Every row comes from one small tree of marks. The marks that hang from a mark follow it in brackets, in alphabetical order. Every link used is in the known rows. Which tree was each row made from?
(in the rows, 128 means zero)
Known rows:
fala(riguvi(kipana(dopa(temo(denid))) ruti)): [ 92 135  63 127 136 178  58  94 113 161  81  35 138 101 130 129 152]
ruti(riguvi(fala kipana)): [106 161  64 182 124 184 114 123 120 124  86  70 141 121 127 123 112]
fala(riguvi): [103 158  64 137 120 158 124 137  98 135  97  88 132 168 108 131 172]
kipana(dopa(ruti(riguvi(fala)) temo)): [116 127  68 162 139 151 127 119  95 117 112  48 177 100 127 134 110]
denid(fala(riguvi(kipana(dopa(temo)) ruti))): [115 151  62 117 120 173  58 103 115 161  99  29 154 116 148 136 123]
riguvi(fala kipana ruti): [106 162  64 186 107 186  81 134 128 119  81  79 152 113 131 122  99]
ruti(riguvi): [111 148  64 153 125 158 139 132  95 123 103  94 120 139 110 125 146]
temo(denid): [111 133  66 148 122 154 104 146 102 140  97 119 108 135 101 131 177]
dopa(kipana ruti): [120 133  63 162 109 131 116 194 109 114 108 130 153 166 111 136 133]
riguvi(ruti): [110 149  65 158 108 161 106 142 102 119  99 101 130 133 116 124 134]
temo(dopa(kipana)): [118 146  63 176 112 134 110 145 112 124 109 136 114 153 124 129 131]
dopa(temo): [122 137  70 137 111 147 130 146  87 139 110  96 142 157 110 126 148]
riguvi(kipana(dopa(temo(denid))) ruti): [105 125  64 142 128 167  53 108 108 152  88  58 133  87 129 126 134]
temo(dopa(ruti)): [123 138  71 157 141 134 104 146 105 108 100 139 142 139 115 129 123]
riguvi(fala ruti): [109 156  65 183 101 174 108 135 114 113  96  87 144 116 123 125 116]
kipana(dopa): [110 144  60 149 123 135  94 131  82 131 111  83 125 131 117 134 158]
temo(denid(fala) dopa(kipana)): [132 131  63 158 112 143  82 142 132 148 113 146  95 128 129 141 145]
ruti(riguvi(fala kipana(dopa))): [100 156  59 180 134 171  91 103 110 126  93  43 140  97 136 129 115]
fala(riguvi(kipana(dopa(temo)) ruti)): [ 97 150  62 131 127 172  73  99 104 149  88  26 156 120 137 127 130]

Write each row's tree:
[111 143  66 151 143 162 108 152 113 114  85  95 154 136 116 126 114]	dopa(ruti(riguvi(kipana)))
[118 106  69 129 142 132  90 141  91 139 107  86 151 113 110 139 156]	kipana(dopa(ruti temo(denid)))
[115 161  62 128 107 174  95 131 118 140 102  80 134 141 127 136 144]	denid(fala(riguvi(ruti)))
[114 119  65 172 145 145 115 141 128 118  99 139 117 116 118 133 129]	temo(denid dopa(kipana ruti(riguvi)))
[119 119  66 170 133 133  93 161 126 122 101 155 124 131 115 136 137]	temo(denid dopa(kipana ruti))
[123 110  74 130 131 145 112 161 101 137 101 115 152 136 101 133 153]	dopa(ruti temo(denid))
[111 145  63 173 135 152  66 144 113 115  92  71 174 111 129 136 109]	riguvi(fala kipana(dopa(ruti)))
[124 130  64 139 132 145  83 150 142 141 104 135 128 140 126 148 148]	temo(denid(fala(riguvi)) dopa(kipana ruti))
[123 134  66 172 124 127 107 167 117 109 107 146 142 152 122 133 116]	temo(dopa(kipana ruti))
[109 138  62 173 143 150 114 126 102 105 106  64 160  99 125 136 115]	kipana(dopa(ruti(riguvi(fala))))
[130 107  67 116 145 146  95 124 103 147 119  73 143  92 125 145 140]	kipana(dopa(ruti(riguvi) temo(denid(fala))))
[ 95 165  62 145 120 184  84 127 121 134  76  69 142 142 125 123 136]	fala(riguvi(kipana ruti))
[135 107  68 114 134 134  74 145 101 152 119  90 150 107 120 148 151]	kipana(dopa(ruti temo(denid(fala))))
[111 129  69 159 166 164  83 119 130 121  77 121 126 101 120 126 119]	temo(denid dopa(ruti(riguvi(kipana))))
[131 119  65 117 120 143  78 123  95 165 122  78 121 108 123 144 166]	kipana(dopa(temo(denid(fala))))
[115 141  65 201 130 150 132 140 131  98 104 118 151 121 132 132  89]	temo(dopa(kipana ruti(riguvi(fala))))
[114 119  69 156 141 158  64 133 116 139  90  64 173  93 126 136 122]	riguvi(fala kipana(dopa(ruti temo(denid))))
[114 143  60 150 115 167  77 118 146 149 101 115 103 119 138 139 140]	temo(denid(fala(riguvi(ruti))) dopa(kipana))
[111 138  63 149 141 139  61 152 101 121  94  84 160 127 122 135 127]	riguvi(kipana(dopa(ruti)))
[106 147  64 170 115 174  69 106 111 133  93  36 166  92 143 124  94]	riguvi(fala kipana(dopa(temo)) ruti)
[ 90 160  57 145 131 173  60 106 110 137  82  41 141 118 134 129 137]	fala(riguvi(kipana(dopa) ruti))
[113 130  63 110 123 167  71  99 110 166 108  46 130  99 132 142 162]	kipana(dopa(temo(denid(fala(riguvi(ruti))))))
